Every row comes from one small tree of marks. Brackets hold a mark, then the marks that hang from it, in the order of their numbers. Every link used is in the known rows. Which tree was each row made from?
Known rows
[K432 K300 [K593 K21] [K884 K580]]: [  -1    0  -23   -7   18  -21   -5 -114  -17  -28   38   21   93  -29
  -49  -27   26  -38  -22   21    3  -18   36   -7  -81  -42  -55  -42]
[K274 K11 [K157 K300]]: [-26 -13  -8 -20  40 -20  61  15  42  -9  37  55 -43 -25  -4  15   0 -14
  12  18  20 -17 -29  -9 -22 -41  64  -4]
[K11 K300]: [ 43  49   3   6  14 -34   1  43  10  -7  33 -30 -35  25  22  41 -16  15
 -13 -25  -4 -10 -19 -21  39  20 -13  27]
[K274 [K11 [K300 K432]] K157]: [  2 -27 -13  -5  63 -17  47  55  30  46  30  80 -82 -10   7  -8 -20 -11
  17  -6   1   2 -41 -13  32 -15  35  26]
[K432 [K593 [K21 K389]] K884]: [  3  21  23 -27  -9 -17  -4 -89 -13  21   8  42  41  -4   1 -44  10 -38
 -19   7  -9  28  39  -2  14  -2 -87 -12]
[K274 K157]: [-35  20  23  17  20 -39  20  19  21   8  26  26 -28   1  39  22  -5 -14
  12 -12  31 -16 -60 -17  40 -10   2   6]
[K432 K300 [K884 K580]]: [ -1  56 -17  36  20 -23  12 -78 -13 -58  17 -32  54 -22 -57  21  -3 -24
  -7  15  19 -51  16 -14 -55 -40   3 -25]
[K865 [K432 K884] K623]: [ 17  46  -2   3 -42   7  -7   4 -48 -36 -38  -5  26  25 -16  15  14  19
  30   0  10 -14  -8  18  12  33 -26  14]
[K432 [K300 K11] [K593 K21] [K884 K580]]: [  -8  -27  -33    9   33  -18  -16 -111    7    2   29  -15   80  -28
  -55  -18   21  -27  -12   23   -1  -15   49  -14  -62   -6  -25  -44]
[K865 [K432 [K300 K11] K593 K884]]: [-20  33 -49  15  -2   1  -8 -53 -28   3  -5  -6  66   2 -30  16  -1  12
  -2  29   6 -30  40  17 -22  12 -26 -12]
[K432 [K300 [K11 K274]] K593 K884]: [-28   4 -28   6   7 -20  -9 -45 -29  19  20 -27  74   0 -33  -2  -4 -16
 -12  50  10 -26  57   8 -58   6  -1 -37]
[K593 [K21 K389]]: [ 21  28  61 -37 -10   7  -7  -9  21 -26  -5 -16 -66   6  37  -8  43  -1
 -27 -50  -5  22 -17 -34  57  41 -36  27]
[K865 K623]: [ 26  26  25 -20 -39 -36  -6  44 -24 -23  -9 -25  -5  28  13  14  33  21
  19 -14  22   4 -37   1  23  27  -6  -2]
[K884 K580]: [ 15  38   3  33   6 -67   6   6  26 -71  13 -57  -2   3 -19  29   3   5
  -7 -57  51 -20 -32 -19   7  -9 -16  21]
[K865 K432 K623]: [ 25  37   2 -10 -46  -7 -13  58 -38 -47 -34 -19  -7  33   6  22  31  48
  22 -27  23  -9 -36  18  26  49 -19  28]
[K580 K884]: [  1  42  -4  32  21 -58  15  25  34 -42 -20 -11  20  24  20  28  12   2
  13 -43  -8  -3 -12 -28  17  20 -30  -1]
[K300 [K11 [K274 K157]] K432]: [-42 -61  13  31   3  22 -22  81  32  54 -26 -39 -80  21  14   6 -22   3
   7 -33   7  -3 -40   5  51  32  58  24]
[K274 K11 [K157 [K300 K432]]]: [-32 -43 -13 -17  33  12  50  20  42  21  15  73 -56 -24 -11  -2 -11 -20
  11  16   0  -7 -36  12 -11 -56  72  -7]
[K300 [K11 K274] [K432 K593]]: [-23 -62  -8   7 -24  -3 -38  62  10  61 -22 -42 -26  31   1 -14 -10   8
 -10 -26   8  17  -1  25  31  26  13   9]
[K593 [K21 [K389 K356 K911]]]: [ 35 -30  86  -6  23  32 -27 -20   4 -57 -15  -9 -49 -32  54 -16  28  27
   5 -68  10  53 -19 -45  66  53 -54  25]
[K157 [K274 [K11 [K300 [K432 K593 K884]]]]]: [ 35 -14 -11 -28   6  -8  30  10   9  22  13  58  14 -23  26 -41 -19   1
   8  29 -19  53  29  -9 -17 -37  -4   2]
[K865 K432]: [  1  61  -4   6 -29 -12  -1  29  -2 -47 -11 -28 -14  28  18  42  19  22
  -4 -35  27 -22 -27  -2  33  19 -25  41]
[K432 K300 K884]: [-11  67  -3   5  -4  -1  13 -70 -21 -21  17 -13  49  -5 -22  24  13 -32
  -7  43  -1 -42  18 -13 -34 -35  10 -34]
[K21 [K389 K911]]: [ 12  25  57  40  25 -23   1   3 -18 -20 -35 -42 -44 -26  31   3 -15  26
 -10 -55  32  26   3 -11  83  53 -27  29]
[K593 [K21 [K389 K911]]]: [ 17  -6  71  -4  15  13 -13 -12   7 -23 -14 -26 -59 -19  46  -9  39   2
 -20 -59   5  36 -10 -36  67  56 -40  26]
[K432 K300 K593 K884]: [-17  39 -25  -7  -5 -31   5 -91 -43  11  29  30 103 -11 -26  -8   4 -32
 -14  58   4 -24  42  15 -54 -49 -39 -53]
[K865 [K432 K300] K623]: [ 20  35 -10 -15 -33  13 -14  40 -60 -58 -27 -18   6  18 -10  25  42  56
  13  -2  13 -30 -25  21 -13  37   5   7]
[K11 K274 [K300 [K432 K593 K884]]]: [ 20  -9  -5  10   1   6 -18  59 -30  30  10   0 -15  30 -10 -17 -50  -6
 -24 -12 -23   1  13  23  -2   5 -26  27]
[K865 [K432 [K300 [K11 K274]] K884] K623]: [  5  21 -16  10 -22  34 -17  22 -58 -38 -39 -51  18  17 -35  21  18  40
  22  17   7 -38  15  16 -30  67  26   6]

Which tree is each row?
[  5 -34  -5 -31 -19  60  30 -22  32  -2 -17  39   4 -37  -2 -23 -22 -10
   4  50 -43  36  29  15 -54 -82  68 -25] | [K157 [K274 K11] [K300 [K432 K884]]]
[ -6 -17  11  35  32  26  -1  75 -10  35  12  19 -64  15   5  -3 -66 -13
  -5 -15 -20 -16 -27   7  17   7  14  35] | [K11 [K274 K157] [K300 [K432 K884]]]
[ 44 -41   4 -54   3   4  18  34  25  13  21  56 -18 -19  49 -44  16  10
  -1   6 -23  65   8 -22  -8 -21 -10  12] | [K157 [K274 [K11 [K300 [K432 [K593 K21]]]]]]
[ 26   2 -20  11   5  -4 -13  -7 -11  61  10  32   8  16  -8  -9 -48 -13
 -11   3 -36   9  10  21  28 -20 -36   1] | [K11 [K300 [K432 K593 K884]]]
[ 11 -43   0 -40 -21  50  24  21  39 -15 -15  28 -24 -32  16 -17  -7  14
  -4  30 -34  39   8  15 -42 -70  73 -14] | [K157 [K274 K11] [K300 K432]]
[  7  12  18  20  43 -23   8 110  -2 -12  44 -12 -72  20  34  26 -39  18
  -9 -33  14 -24 -39 -18  14  40   8  50] | [K11 [K274 K157] K300]
[ -5  11   5 -28 -20 -23  -6 -83  -3  24  32  38  71   6   4 -27  29 -57
 -10  19  -6  17  25  -8 -11 -27 -81 -25] | [K432 [K593 K21] K884]
[-19  40 -15  19  10   3   2 -67   2  10   8 -50  35  -3 -25  34   6 -20
   4  43  -3 -39  33 -22 -19   2  41 -36] | [K432 [K300 K11] K884]
[-41 -19   3  23  31  -2  10   8  49  19  17  -8 -36 -11  16  43 -29   4
  10   6   4 -22 -33  -2  17  -2  62 -13] | [K274 [K157 [K300 K11]]]
[ -43 -107    8   -1    3   23  -37   53   27   79   -8    4  -50   16
   21  -34    2   -9   -4  -28   -6   24  -24   12   34   31   10    7] | [K300 [K11 [K274 K157]] [K432 [K593 K21]]]
[ -6 -25  11  -5 -38  73  -3 -26  22   2 -27  13  18 -26  15  -9 -41  -2
  -5  40 -54  28  18  26 -32 -76  49 -31] | [K157 K274 [K300 [K432 K884]]]
[ 25 -10  -1 -42 -45  -4 -28  28 -45 -27 -15  22  21  28  11 -16  54  38
   9 -21   9  17 -19  23   6  47 -69  14] | [K865 [K432 [K593 K21]] K623]
[  9  26 -24  12 -18  29 -15 -11 -49 -22 -40 -34  28  12 -35  24  19  35
  30  25  -2 -32  14  14 -17  54  21  -8] | [K865 [K432 [K300 K11] K884] K623]
[-27 -74   1  -1 -20  36 -41  -1  14  74 -20 -20  -5  23 -10 -36   3 -34
  -8  -6 -22  23  22  11  13  21  -5  -2] | [K300 [K11 K274] [K432 [K593 K21] K884]]
[-19  -6 -11   4 -32  -1 -15 -44 -13  61 -16  42  43  13 -14 -29 -18 -41
  -6  13 -11  15   6  36  21 -55 -40 -23] | [K300 [K432 K593 K884]]
[-42 -58  -2  67  25  18 -14  22  30  38 -29 -41 -43   0 -34  -6 -49 -17
  16 -28  10 -14 -13   5  20  15  48  14] | [K300 [K11 [K274 K157]] [K432 [K884 K580]]]
[-22 -19  -6  32 -16  25 -23 -25  34  75 -38 -38 -17  19 -16   8 -19 -26
  13   1 -20   3   7   4  56   4  37 -10] | [K300 K11 [K432 K884]]
[ -8  31 -27  48  33 -20   2 -77  13 -27   7 -68  40 -21 -60  30  -9 -11
   3  14  17 -46  32 -23 -36  -1  35 -26] | [K432 [K300 K11] [K884 K580]]
[ 46  18   7 -33  12 -27  39  50  26 -27  27  13 -25 -16  49  -3   6  22
   7   6   5  39   5 -39  -5  -7  16  24] | [K157 [K274 [K11 K300]]]
[-12  20 -44   2  -6 -14 -17  -2 -20 -11  -3 -19  35   9  -6  25  17  39
 -11   1  16 -25  12  16  -5  26 -19   1] | [K865 [K432 [K300 K11] K593]]
[-35  -1  26   6   6  -2  11  73   7 -38  25 -19 -45   8  20  28 -17   0
 -12 -15  25 -31 -40   3 -22  -3  37  18] | [K11 [K274 [K157 K300]]]
[  7 -60 -16 -49 -22  33  20   9  25   5  -7  55  12 -35  11 -37 -12  13
  -9  40 -32  52  22  33 -54 -81  43 -26] | [K157 [K274 K11] [K300 [K432 K593]]]
[ 13   1 -20 -34 -29  28 -21 -41 -73 -23 -13  39  69   6 -26 -24  48  16
   9  30 -11  -9  18  28 -48  20 -53 -20] | [K865 [K432 K300 [K593 K21] K884] K623]
[ 37  -1   1 -23   7   5  33  20  20   7   7  36 -14 -21  28 -22 -14   0
  11  21 -18  43  17 -23  -6 -29  20  13] | [K157 [K274 [K11 [K300 [K432 K884]]]]]
